Each row was made from one path, in order. Every step used is in the known rows, and no mark comes twice. Write each row's path.
Known rows
pimu -> tuker -> bimor -> nabar -> berap: [ 13  15   1  16  10 -67  22 -12   8 -15 -23   6  -4  12  -9  -2  -5 -25
  14 -13 -19 -17   6  -3   9  17 -10   6 -38 -12  -4  -3  15  -9  -5  -7
 -31   0   9   7 -36   3  -3  11  -1   4  27   3 -11 -22 -14   7 -43   3
   4 -15 -12   0  -8 -39]
zovemaf -> tuker -> berap -> nabar: [-14  11   0  16 -32  27  -4 -13   5   0 -10  11  -1 -14 -18 -21   6  27
  22 -26   3 -29 -29  29  11   8  12  13   7   0 -23  -9  16 -24  -1   4
  -9  36   4  26 -30  27 -12  -6 -18   3  24   1   9 -73 -23  29   4  -7
 -47 -25  -6  -5 -17   2]
tuker -> bimor: [ 21   5 -19   1 -25  50  -8  -4   7  -7   6  -1  -5   5   3 -10  -2  41
  25 -16 -18 -11  -1  10  -1  31   4  -8  27  -6 -20  10  17 -19   4   7
 -36  30   6  13  -6  -8  -5   4  -9 -10 -17  -6   6 -25 -22  14  -1   3
 -27  12  -6   3   9 -12]
kitu -> nabar: [ -1  -9  -8 -14 -25   8 -11  -2  10   2  10 -20 -17   1  18  10 -27  -8
 -12 -34   7  11  14 -17 -33  22   6  -5  39  -3  15   1  -6  53 -18 -10
  -8 -26 -34 -23  24 -30   0  -5  22  -1 -15   5 -13  57   8  -7 -13  11
  34  41   7  16  10   9]
berap -> tuker: [-27  -7 -10  14   9 -15 -18   9   0  12  25  -4  26   6   8   6   5  -9
 -19   9  11  30  23 -12 -23  -8   0 -14  21  -8  32   3   2  25   5  -3
  11 -15   6   5  -7  -6  15  11  12 -10 -40 -11  -3 -14  14 -33  26   1
  34 -22  11  -8  19   6]
bimor -> tuker: [ -9  -6 -16 -25  16   1  -4   5   0   5  10  -2  23  35  10   1   3 -29
  -9  19   1  21  12   1 -14   2 -13 -11 -23  -8  23   0  -2   2   0   3
  16 -20  15   9   9   8  18   6  17   4 -27  -4   2   9   8 -22  10   5
  34  -9   0  22   3   6]
nabar -> berap -> tuker -> bimor: [  4  10 -21  13  17 -18   9   2  -7  -6  -2   7  14  15   1   4   9   1
   3 -30   4 -11   0   2   0  17  -6 -11  31   0   2   7  20  -1  10   2
  -3  16  26  12 -24  -5   1  10   3   2 -19 -10  -2 -22   3 -16  15   3
   5 -47  -2  -9  22 -21]
kitu -> nabar -> berap -> tuker -> zovemaf: [-11  -2  12   1  32 -45 -14   4   9   9   3  -6 -23  10   8  17  11  -7
 -23 -15  -1   6   6 -17 -14 -45   6 -26   7  29   2 -13  -4  34   1   0
  39 -30  -1 -19  34  10   1  -8  39  -2  -5   2  -7  35  28  -9  33  -1
  53  -3  -4 -24  33  25]
berap -> tuker -> bimor -> nabar -> kitu: [  1  -6   3  38 -24 -32  21 -10   3 -14  -7   2 -74 -15  13   3  17  -2
  12 -13  22 -29 -18  19   9   8   3  -4  23   7 -19 -18  20 -36  -1  -1
 -26  21 -22  -6 -25 -25   6  15 -34  -3  16  -8   6 -16 -10   2 -16   4
 -21  -4  30   5   1 -42]
tuker -> berap: [  6   4 -28 -14 -25  92 -17   2  -3   3  19  -6  25 -33  -3 -19   2  22
  25   6  -5  -6  -8   7  -3  25   1   6  36   3  -4   9   3 -17   0  -2
 -29  26  -6  15  -3   9  -5   9 -13 -12 -20   2  10 -32 -12  11  18   9
 -23  31   1  -8 -15   9]
berap -> tuker -> zagusu: [ -1  -8   2  -6   2  35 -13  18 -12   6  17  -1  19  -5 -13   8 -14  44
 -28  22  -3  39  18  -6  -4 -20   3  -5 -28  -3 -11   3 -13   7  10   1
 -12  -5 -18  12  29 -45  -3  -1  -9 -13 -14   1  -6  26  -8  10  33  -7
  -8  11 -10 -17   9  16]
nabar -> bimor -> tuker -> berap: [  2   5 -25 -28  18  42  12  11 -22   1   1   5  43 -17  -3  -5   3 -33
  10  23  17  -4 -13   6  11   9 -15   2  22   1  21  10  -8 -14   6  -1
  21   6  18  -4  -1  18   3   6  -6   9 -12   2  11   3  18 -21  18   7
   0 -17   2  -1 -20   6]
bimor -> nabar -> berap: [ -3  10  -3  14   1 -58  13 -13  10  -7 -12   2  -6   9  -1   1 -15 -46
  -2   6 -20   6  21 -11 -13  -1 -13  19 -62 -20  12  -5   1   3 -11 -10
 -43 -15  -1  17 -42 -20   4   8   8  -1  28   3 -12   4  -9  -8 -33   8
  11 -21   7   0 -19 -41]
berap -> tuker -> bimor -> nabar: [ 17   6 -20  31 -25 -32   9  -2  -3 -16  -5  12 -46  -3 -14  -8  11   4
  25  12  -8 -11  -4  30   7  -6  -1 -34 -20 -10 -17 -11  31 -40   5   0
 -44  25   1   9 -31 -10   2   9 -11 -11  -1  -3   4 -44  -7   6   1  -1
 -16 -53  -8 -14 -10 -37]
pimu -> tuker: [  8  -6  31  -3  -1  -9 -23   1  20   5  15 -17  49   6   0  -8   3  39
  10  -6 -15   1  12 -15   6  47   9   3  26 -11   7  10   3  14  -7  -5
   4 -14  -6  -9  21  51   1   9  -7  -3 -31   2  -8 -31 -21  12 -54  -6
  19  95 -29  15  18  39]
tuker -> bimor -> nabar -> berap: [  8  15  -9  13   2 -46  24 -13   5 -14 -19   9 -12   9  -4  -1 -10 -33
   9  -5 -18 -11  10  -1  -1   7 -13  12 -46 -16  -4  -5  11  -9  -6  -5
 -46   1   7  17 -40 -19  -1   8   4   0  30   3  -8  -8 -13   0 -29   7
   0 -31   0  -3 -15 -51]
pimu -> tuker -> zagusu: [ 24  -7  28 -15  -9  37 -16  15   1   0  10 -12  34  -7 -17  -3 -17  79
  -7   9 -20  21  11 -10  20  22   7  10 -22  -6 -29   8 -13   1   2  -1
 -16  -3 -26  -1  51  -4 -13  -3 -21  -8  -9  11 -10  12 -26  43 -20 -11
 -23  88 -38  -1   8  39]
zagusu -> tuker -> bimor: [ 59   4 -20  21 -47  45 -11   1  -1  -1  29  -8  -6 -16   2  -2  15  37
  22 -38 -43  -8   7  11  -2  31   8 -18  52  -1 -41  19  18   0   5   4
 -44  56  -2   4 -17 -14  -7   1  -8 -17 -23 -11   5 -30 -35  29   6  -1
 -30  13 -15  -5   8  -6]
zovemaf -> tuker: [  1  -5  22 -31 -18  50 -45 -16  -4  17  27 -13  22  29  -9 -15  -3  29
   0 -64 -25   0  13  -1 -19  22  12  12  -6  -9 -19  12  25  35  -2  14
 -31   4  -8  -6 -11   7 -11  -7   1  -2 -14  -3   1 -37  -6  -2  -7 -12
  11  30 -22  27  24  25]

Write each row's path
[ 25   6  -1 -18 -20  56 -22 -11  -8  -1  11  -1  -1  20 -10 -16   4  55
  25 -69 -24 -29  -9  18   3  33   9  -6  23  -1 -39  13  38  -3   6  17
 -33  39   8  -1 -17   6 -19  -3 -10  -2 -16  -5   6 -48 -13  13   1  -9
 -23  -1 -26  17  27   3]	zovemaf -> tuker -> bimor
[ -7  -2   2  -6  19   6   1  16 -15   3   8   3  29  -2 -11  12 -20  23
 -35  11   0  37  21 -15  -1 -19  -5  11 -42  -2  -4   1 -16  19   8  -1
  -5 -11 -10  15  18 -46  -3  -2  -4  -5  -1   3 -12  33  -5   3  23  -4
  -1  -2  -7 -18  10   5]	nabar -> berap -> tuker -> zagusu
[-24  -2  -2  -6  34 -59  26   2  -5   0 -20  13  17  26   5  12  -4 -65
 -17  34  22  14   3  -5   4 -16 -15   5 -30 -13  41   0 -21   5   0  -2
  49 -27  30  -4  -8  13  15  -4  11  20  10  -3   2  27  23 -34  -6   1
  28 -53  15  16 -16 -12]	berap -> nabar -> bimor -> tuker
[  0  -8  12 -25  35 -34  -2   6   2   5  -7  -6 -33  19  10  17   6 -22
 -16  12  -1   4  -1 -10  -3 -44   0 -25 -10  23   4  -8 -20  22  -1   4
  53 -37   3 -35  49  21   1 -16  39   9   0   7   0  64  37 -11  23   0
  48   4  -6  -2  16  30]	kitu -> nabar -> bimor -> tuker -> zovemaf
[-19  -7  18  40 -32 -24  14 -18  23  -4 -11  -2 -53 -12  21   3   9   4
  -4 -12  26 -20 -18   3  -2   7   9  31  26   8  -5 -18  -3 -24 -10  -3
  -5   9 -24   6 -17 -16   7   4 -28   2  31  -9  -1 -11 -26  13 -29   4
 -34  23  46  14  -6 -24]	berap -> nabar -> kitu
[ 19  -7  22 -36 -18  76 -29   3 -16   7  19  -6  16   9 -22  -8 -21  73
 -13 -30 -29  19  11  -1   2   1  11  17 -49  -4 -45   8  -1  15   4  14
 -41   9 -28   6  24 -33 -22 -14 -16  -8   3   8  -4   5 -18  33  11 -16
 -29  50 -32   8  13  30]	zovemaf -> tuker -> zagusu
[ -9   1  13  14  29 -54 -14   1   8   7   2   1 -28   8   0   9  19  -5
 -11   8 -11   3   4  -5  -7 -53   4 -29 -23  23  -7 -15   0   8   5   3
  18 -18   5  -7  19  14   1  -4  34  -8   2   1  -3   4  21  -5  31  -4
  39 -18  -5 -28  21  11]	bimor -> nabar -> berap -> tuker -> zovemaf
[  8  -6   4  32 -36 -15  17 -15   9 -17 -10   0 -81 -16  13  -1  11   4
  19 -10  11 -31 -18  18   8  14   3   1  15   5 -26 -16  19 -42  -5  -1
 -45  24 -29  -3 -25 -25   2  12 -37  -5  25  -6   4 -15 -15  14 -26   6
 -36  17  29  11  -8 -43]	tuker -> bimor -> nabar -> kitu
[  2   5 -34 -28   2  69  -2   9 -13   2  11   2  33 -12  -5 -13  10 -10
  18  15  11  -6 -17  17   6  17 -12  -5  19   3   2   3   5 -25   6   2
   3  15  14  15   2  23   4   9  -7   0 -26   2  14 -22   4  -4  30   8
  -3  -5  -6   1 -13  11]	bimor -> tuker -> berap
[-17  -2   8  38 -32   4  21 -15  13  -6 -13   2 -49 -31  14  -4  12   3
   8 -12  34 -34 -34  14   9  14   8  28  45  17 -11 -17   2 -38  -6  -4
  -4  27 -21   9 -20  -6   2   8 -37   3  33  -6   7 -25 -23  19 -14   6
 -45  17  41   4 -13 -22]	tuker -> berap -> nabar -> kitu
[-16  -8  -4 -28  39 -46  20   8 -13   2 -11  -2  18  25  15  19 -15 -74
 -25  11  25  18  11 -19 -10  -6 -16 -11  -3  -9  46   6 -19  39  -6  -7
  52 -44  14 -34  15  -6  16  -4  21  21  -7   1  -5  72  42 -47  -7   6
  56 -27  11  22  -2   0]	kitu -> nabar -> bimor -> tuker
[-18   8  16   9   3 -15  17  -8 -10   2 -18   8  18 -19  -8  -2  -9 -26
   1   3  14 -12  -7  -7  13  -7   3  30   6 -11  20  11 -10   6  -2  -3
  22   5  13 -10 -35   7  -8 -10  -9  12  34   1   2  -1   8 -12 -22  -6
 -21 -33  13  -5 -24  -9]	zovemaf -> tuker -> berap -> nabar -> bimor
[  4  -6  12 -22  35 -20  -7   4   2   6  -3  -1 -25  22   7  10  12 -13
 -10  30 -10   7   1  -8   3 -48   0 -21 -25  20   2  -7 -17   8   2   8
  45 -29  11 -22  43  25   3 -14  34   4   0   5   4  49  29  -8  22  -2
  34   6  -5  -6  13  28]	nabar -> bimor -> tuker -> zovemaf
[-15  10 -13  28 -35  21   5  -7  15  -4 -12  11  -8 -28  -9 -18   3  20
  21   8   7 -20 -26  23  10   7   8  12  12  -1  -7  -9   2 -38  -2  -3
 -10  29   2  34 -25  17  -5   0 -12  -3  21   0   6 -56 -30  27   3   1
 -50 -20   9 -12 -27 -12]	tuker -> berap -> nabar
[-14  -6  -2 -23  37 -28  15   8 -11   4  -4   4  32  27  12  13  -6 -61
 -18  33  15  23  13 -15  -6 -10 -18   1 -24 -14  45   9 -17  18   1  -2
  41 -35  25 -13   5   1  17   0  16  15 -10  -3   1  46  28 -43  -5   5
  40 -27  11  21  -7  -2]	nabar -> bimor -> tuker
[-15  10 -19  19 -14  -2  15  -3   7  -6 -18  16  -3 -12 -12 -13   9  -3
  16  14  17 -17 -31  30  11   4   0   4   0   0   0 -14   3 -41   0   0
  12  21  14  31 -19  27   2  -1  -7   7  15   0   8 -51 -16  18  12   2
 -37 -42   6  -6 -27 -11]	bimor -> tuker -> berap -> nabar
[ -6  -3  17  -8  33 -38   3   1   9   4 -15   4 -29  20   4  10  15 -16
 -11  31  -2   1  -8  -2   7 -53   1 -20 -27  21   0 -13 -21  -4   3   6
  53 -25  16 -17  37  29   2 -17  33   7  11   4   3  33  26  -2  20  -4
  22 -15  -3  -8   6  22]	berap -> nabar -> bimor -> tuker -> zovemaf
[-24   7   7  19   2 -20  26  -6  -3  -1 -22   9  14 -28  -1   2 -12 -35
   2  28  15  -5  -3 -12  12  -8   1  26   8 -12  31   9 -22  -4  -4 -10
  27   0  11  -5 -28   0  -1  -7  -5   8  33   1   2   8   5 -11 -23  -1
 -26 -33  23 -10 -33 -15]	tuker -> berap -> nabar -> bimor
[-13  -7  12  -8   6 -31  11   0  -5   2  -6 -12  11  -9  20  21 -35 -50
 -23  -2  16  17  24 -40 -18   5   0  12  28 -13  47  18 -27  63 -14 -16
  22 -39 -15 -44   5 -32   1 -11  18  11   8   5 -13  90  31 -35 -34   7
  33  10  23  10  -6  -4]	kitu -> nabar -> bimor
[ -7  -7   9   7  17  -9 -32   6   9  14  17  -6 -24   5   4   7  21  23
 -12  11  -9  12   5  -5 -12 -45  13 -31   7  28  -7  -8  -4  11   6   7
  27 -15  -2 -10  39  20   2  -6  29 -13 -21  -2   1   7  20   0  43  -4
  33   9  -6 -24  31  35]	berap -> tuker -> zovemaf
[  4  -7   7 -32  20  21  12  18 -21   1  -4   5  22   6  -9  12 -25   9
 -28  38   0  36   9 -11  10 -19 -10   9 -59 -10  -2   5 -28   1   6   2
  10 -19  -7  -2  36 -38   0  -9  -5   6   7   9  -3  61   6   3  13  -4
  -8   7 -11   2  -9  11]	nabar -> bimor -> tuker -> zagusu
[ 17   4  -1 -12 -10  62 -15   7   1   0  14  -9  50 -34 -12 -20  10  37
  32  -2  -4 -16 -15   7  17  50   2   5  54   4  -7  10  10 -16   1  -4
  -4  21  -3  -1  12  53  -8  14 -20  -6 -30   5   6 -48 -15  20 -16   1
 -15  67 -27  -3  -3  33]	pimu -> tuker -> berap
